Each row was made from one small tree. The marks that hang from a mark follow it in brackets, in alphabetical order. Every link used is in the known rows. Write each row's tree.
Known rows:
nifikur{munakil{fopa}}: [  7   3 -29 -26  -7 -11 -27 -17 -11  21  11  26  -6   5  14  -8 -18   2
  26  19  -5  18   1   6 -20   5 -20   3]
boruni{beto}: [-11  11 -26 -37  -3 -20  -9 -12 -26  10   3  24  -9  -4  13  -6   6  13
  24  10  -4  21   2  13 -38   9 -11  -4]
nifikur{munakil{fopa{demok{beto}}}}: [  3  15 -24 -19 -13   5 -23 -18 -12  14  13  21 -11  -3   4 -13 -20  -3
  17   2  -5  14  -8  14 -17   2 -20   2]
burokes{beto{demok{nifikur} munakil} zenamu{gise}}: [-11   2 -16 -40 -24 -23 -16  -3  -9   4 -18  11 -17  10   4   6 -40   4
 -13  -2  -3  16  -3  12   0   5  -8  -1]
nifikur{munakil{fopa{demok subi}}}: [  4  20 -27 -11  -4  -6 -25 -13  -5  13  23  28 -11  11   2 -20   4  -1
  14   6  -9  25  -1  12 -21   0 -22  16]
pibe{pote vasos{beto{munakil}}}: [  2 -14 -32 -28  -3   1 -33 -30 -17  22   8  26 -15 -18   3   1  18   8
  25  -2  -9  10  -1   4 -10  15 -10 -11]
burokes{zenamu}: [ -8   4 -16 -41 -17 -35 -17 -21 -12  10 -13  23  -4   5  12   2 -21   5
   8  22  -4  23   4  21 -32   5 -11  12]
pibe{pote{beto{demok{nifikur} munakil}} vasos}: [-10   5 -19  -6  -5 -19 -35 -18 -22   9  -1  25 -24 -12   5   6  11   4
   3 -26 -10  -4  -1   4  -1  19 -14 -15]
pibe{vasos}: [-13   9 -20 -32  -4 -25 -28 -21 -14  16   6  26 -15   1  13  -5 -11   2
  19   6  -6  14   3  11 -35   6 -17  -1]
nifikur{munakil}: [ -8  10 -24 -33  -5  -8 -26 -12 -14  16   9  22 -10   3   9  -8 -14   5
  20  15  -2  17   4  12 -29   6 -16 -12]
vasos{beto{demok munakil{fopa} pote} pibe}: [ 23 -15 -40  -5 -17  -8 -30 -20 -21  22   0  23  -9 -14  -1  22 -16  15
  30  -4 -17  16 -17  -2  11  14  -2  -5]
burokes{beto{demok{nifikur{munakil}} pote} zenamu}: [ -6   4 -21 -37 -30 -19 -17  -7 -18   2  -5  12 -15   4   4   8 -11  10
 -14   3  -7  -5   1   5 -17   8 -13 -24]
boruni{beto{demok{nifikur} munakil{fopa} pote}}: [ 23   3 -39 -17 -17 -19 -24  -9 -23  11   2  20 -17  -5  11  14   9  11
  14 -15 -20   3  -1  -6  13  14 -13 -13]
beto{munakil}: [  1   2 -26 -32  -4 -11 -29 -14 -12  19   0  23 -12   1   7   2 -20   9
  20   3  -5  22   3  14 -12  11 -11  -3]
fopa{demok}: [-15  13 -18 -22  -8 -15 -20 -14 -12   8   3  23 -12  -2   7  -5 -35   1
  11  11  -3  25   0  35 -30   4 -16   3]
burokes{beto{munakil} zenamu}: [ -2  -5 -21 -50 -19 -12 -15 -14 -11  16  -6  19  -7   2   5   3 -12  12
   3   9   0  17   0  11 -18  11  -8   5]
vasos{beto{demok munakil}}: [ -6   7 -29 -26  -9  -2 -25 -11 -17  16   3  17 -14  -3  -6   7 -31  17
  17   8  -7  19  -8   7  -4  17  -9 -12]
gise{zenamu{burokes{beto{demok munakil pote}}}}: [  8  -7 -16 -50 -19 -14 -19 -10 -11   8  -5  17 -22 -11  11  16 -32   7
  -5  -9 -16   3 -10  26   3   7   3  -6]
boruni{beto{demok pote}}: [  0  15 -26 -27 -14 -22 -17 -15 -30   7  -1  22 -16 -13  14  13   4  15
  15   6 -14   8  -5  14 -21  13  -6 -14]
fopa{demok{beto{munakil pote}} subi}: [  9  17 -25 -19  -6  -2 -28 -17 -16   8   5  24 -22  -9  -5  -1  25  12
   8 -31 -19  16  -7  15   0   6  -6  -1]
zenamu{burokes{beto{demok munakil}} gise}: [-13   1 -16 -43 -13 -13 -20   1  -9   8  -5  18 -22  -5  10   0 -50   1
   5  -3  -4  20 -15  27   7   6  -2   0]
beto{demok{nifikur} munakil{fopa} pote}: [ 23  -3 -34 -12 -18 -22 -36 -11 -14  14  -5  20 -18   1   9  18 -26   7
  11 -10 -20   7   0   4  18  12 -15  -8]
munakil{fopa{demok{beto{pote} nifikur} subi}}: [  5  11 -27 -12 -10 -24 -20 -13 -17  -1   1  25 -15   3  -1  -9  14   8
   8 -27 -24  17  -3  11  -8  -4 -17   8]
gise{beto{demok{nifikur} pote} zenamu}: [ -6  14 -15 -34 -16 -30 -13 -10 -21  -6 -16  12 -18   3  10  11 -13  18
  -5  -1 -22   6   1  12 -30   1  -5  -1]
demok{beto{pote} nifikur}: [ -5   0 -24 -32 -10 -26 -21 -13 -27   2 -14  20 -15  -5   7   4  -8  15
  13 -16 -17   9   1  11 -17   3 -11 -19]
pibe{pote vasos{beto{demok{nifikur}}}}: [-17  -3 -26 -16 -13 -19 -28 -18 -22   5   1  21 -19  -7  -1   0 -13   8
  10   1 -11   2   0   5 -24  11 -17 -20]

Which tree is each row?
[  2  -4 -29 -16 -12   2 -37 -26 -17  20   8  22 -21 -15  -1   9  -4   7
  16   0 -10   3  -7   4  -6  19  -9 -14]
pibe{pote vasos{beto{demok munakil}}}
[ -6  17 -23 -13  -8 -20 -16  -7 -13  -1   5  25 -13  13  -6 -20  -8   6
   9 -18 -16  23  -2   9 -21  -4 -21  16]
munakil{fopa{demok{beto nifikur} subi}}
[  5  -1 -22  -2  -1  -5 -34 -35 -13  21  11  34 -16 -23  14   0  29  -6
  16 -15  -9   8  -7  17   5  14 -17  13]
pibe{pote{beto{munakil{fopa{demok}}}} vasos}
[ 18   9 -22 -31 -20 -15 -18 -26  -6  10 -17  21 -11  -8  22   8  21  -1
   4   3 -18  25  -9  20  15  -1  -4  33]
burokes{zenamu{gise{beto{munakil{fopa{demok}} pote}}}}
[ -2   5 -28 -32 -10 -12 -25 -10 -25   4  -2  17 -16  -4   5  -2   5  11
  12 -16 -14   0   2   3 -15   3 -14 -32]
demok{beto{pote} nifikur{munakil}}
[ -2  14 -20 -37 -13 -19 -24  -6 -15   2 -14  18 -24 -14  18  10  -9   5
   9  -9 -19  17 -15  22  16   6   5   5]
zenamu{burokes gise{beto{demok munakil pote}}}
[ -4   3 -14 -57  -9 -32  -8 -15 -16  -1 -13  22 -14 -10  21   2   3  11
   9   3 -22  15  -2  27 -26  -3   2  12]
gise{beto{pote} zenamu{burokes}}
[ -4 -18 -24  -7   0 -13 -27 -23 -26  17  -8  32  -7 -22   6   8  15  12
  27 -14  -4  18  -8  16 -13  16   3  -2]
vasos{pibe{pote{beto{munakil}}}}
[ 24  -1 -33 -14 -11  -7 -33 -24  -8  19   4  26 -13 -12  13  11  -7   0
  15  -4 -16  19  -3  24  15   8 -14   6]
beto{munakil{fopa{demok}} pote}
[  8  11 -35 -24 -14 -18 -21  -4 -26   5  -1  18 -22  -7   7  15   9  15
   8 -19 -16   0   2   2   2  16  -8 -29]
boruni{beto{demok{nifikur} munakil pote}}
[ -3  23 -22 -20  -4   1 -24 -11 -12   8   8  23 -20   2 -10 -12   6   9
   9 -24 -11  22  -6  13 -14   5 -10   7]
fopa{demok{beto{munakil}} subi}
[-18  24  -7 -38 -22 -32 -11 -14 -14   0 -24  14 -11   6  14   2 -21   7
   0  24  -8  26 -10  18 -28   1  -3  25]
burokes{zenamu{gise{beto{demok}}}}
[ 17 -20 -32 -44 -13 -13 -23 -11 -12  18   2  27 -12 -14  18   5  -9   7
  19  -7 -15  13  -7  16  15   9  -7   3]
zenamu{burokes{beto{munakil{fopa} pote}}}
[ -1  19 -21 -15  -8 -14 -19 -17 -12   7   7  27 -11   6  -2 -17  -7   6
  16  -9 -14  28  -9  14 -24  -1 -17  26]
munakil{fopa{demok{beto} subi}}
[ -3  17 -24  -5   1 -27 -24  -4 -17   8   2  27 -14  12  -4  -4   9  14
   9 -24 -16  19  -4  -8   5  13 -16  13]
pote{beto{demok{nifikur} munakil{fopa{subi}}}}
[ -2  -4 -16 -43 -20 -20 -11   2  -7   2   7  16 -16  12   9  -9 -55  -3
  -4   3 -10   1  -3  10 -16  -2 -16  -2]
gise{zenamu{burokes{beto{demok{nifikur{munakil{fopa}}}}}}}
[  6   8 -30 -35  -6  -6 -24 -15 -21  13  -5  21 -14 -11  13   7  24  21
  19  -5 -16  16  -1   5  -9  11  -3  -1]
gise{beto{munakil pote}}
[  1  -4 -24 -40 -19 -12 -25  -3 -16  10   0  19 -21 -16   8  13 -29   9
   4  -9 -12   5 -11  23   9  14  -1 -15]
zenamu{burokes{beto{demok munakil pote}}}
[ 15 -18 -41   7 -12 -13 -29 -11 -19  10   4  27 -11   2 -16   1  -2  16
  22 -16 -18  18  -8 -11  -2  10  -6   3]
vasos{beto{demok{nifikur} munakil{fopa{subi}}} pibe{pote}}
[ -8  13 -24 -23 -10  -2 -22  -6 -14   4   0  16 -20   0  -6  -6 -25   4
   4 -25  -7  11   0  16  -6   6 -16 -13]
fopa{demok{beto{munakil} nifikur}}
[  3  23 -24 -14  -8   2 -22 -14 -11  10  20  25 -13   7  -4 -22   6   2
  15  -8 -11  19  -8   6 -21  -1 -20  13]
nifikur{munakil{fopa{demok{beto} subi}}}
[ -7  -6 -23 -40 -15 -23 -22   5 -14   0 -13  16 -26  -9  11   8 -33   3
  -3 -20 -15   9  -8  24  21   4  -2 -18]
zenamu{burokes{beto{demok{nifikur} munakil pote}} gise}
[-15   7 -12 -40 -28 -24 -12 -13 -16   7 -10  16  -9   4   4   5 -42  12
  -5  22   0  14  -7  18 -34  10 -10   7]
burokes{beto{demok} zenamu}
[ 14  -1 -32 -26 -13 -12 -26 -14 -21  10   0  20 -12  -1  10  -1   3   7
  19 -13 -18   3   0  -4  -4   1 -18 -16]
demok{beto{pote} nifikur{munakil{fopa}}}
[ -6   5 -25 -15 -10 -24 -20 -10  -8   6   2  24 -10   8   8  -9 -37  -3
  10   4  -9  22   5  23 -17   0 -25   8]
munakil{fopa{demok{nifikur}}}
[ -2   9 -21 -12   1  -7 -22 -20 -12  18   5  28  -9 -10   9  -2   1   3
  16  -7  -6  25  -8  21   6  12 -16  16]
pote{beto{munakil{fopa{demok}}}}
[ 14  12 -33  -8 -13 -25 -32  -6 -15   7  10  24 -17  14   3  -1   5   7
   8  -8 -22   8   1  -7  -5   4 -19  -6]
beto{demok{nifikur{munakil{fopa{subi}}}} pote}
[ -7  15 -25  -6   7 -20 -18  -8 -12   6   8  30 -13   7  -4 -15  25   7
   7 -29 -14  25   0   8   4   6 -20  19]
pote{beto{munakil{fopa{demok{nifikur} subi}}}}
[ 21 -10 -26 -40 -13 -25 -20 -21  -9  16 -12  26  -9   4  13   3  29   9
   6  -6 -18  29  -7   5  12  -1  -4  31]
burokes{beto{munakil{fopa{subi}} pote} zenamu{gise}}
[  3   7 -28 -21 -13  -4 -26 -12 -17   4  -6  17 -22 -11   0   5  -3   7
   3 -32 -16   6   0  18   7   6 -12 -21]
fopa{demok{beto{munakil pote} nifikur}}
[ 23  -5 -25 -49 -11 -19 -17 -19  -9  11  -8  24 -13  -8  23   6   8   8
  15  -5 -27  13  -4  13   5   1   0  24]
gise{beto{munakil{fopa} pote} zenamu{burokes}}
[ 19 -16 -38   6 -13  -5 -32 -20 -18  18   6  30  -8  -4 -12   5   0  15
  29  -5 -16  23 -15  -5  -5  13  -1  12]
vasos{beto{demok munakil{fopa{subi}}} pibe{pote}}
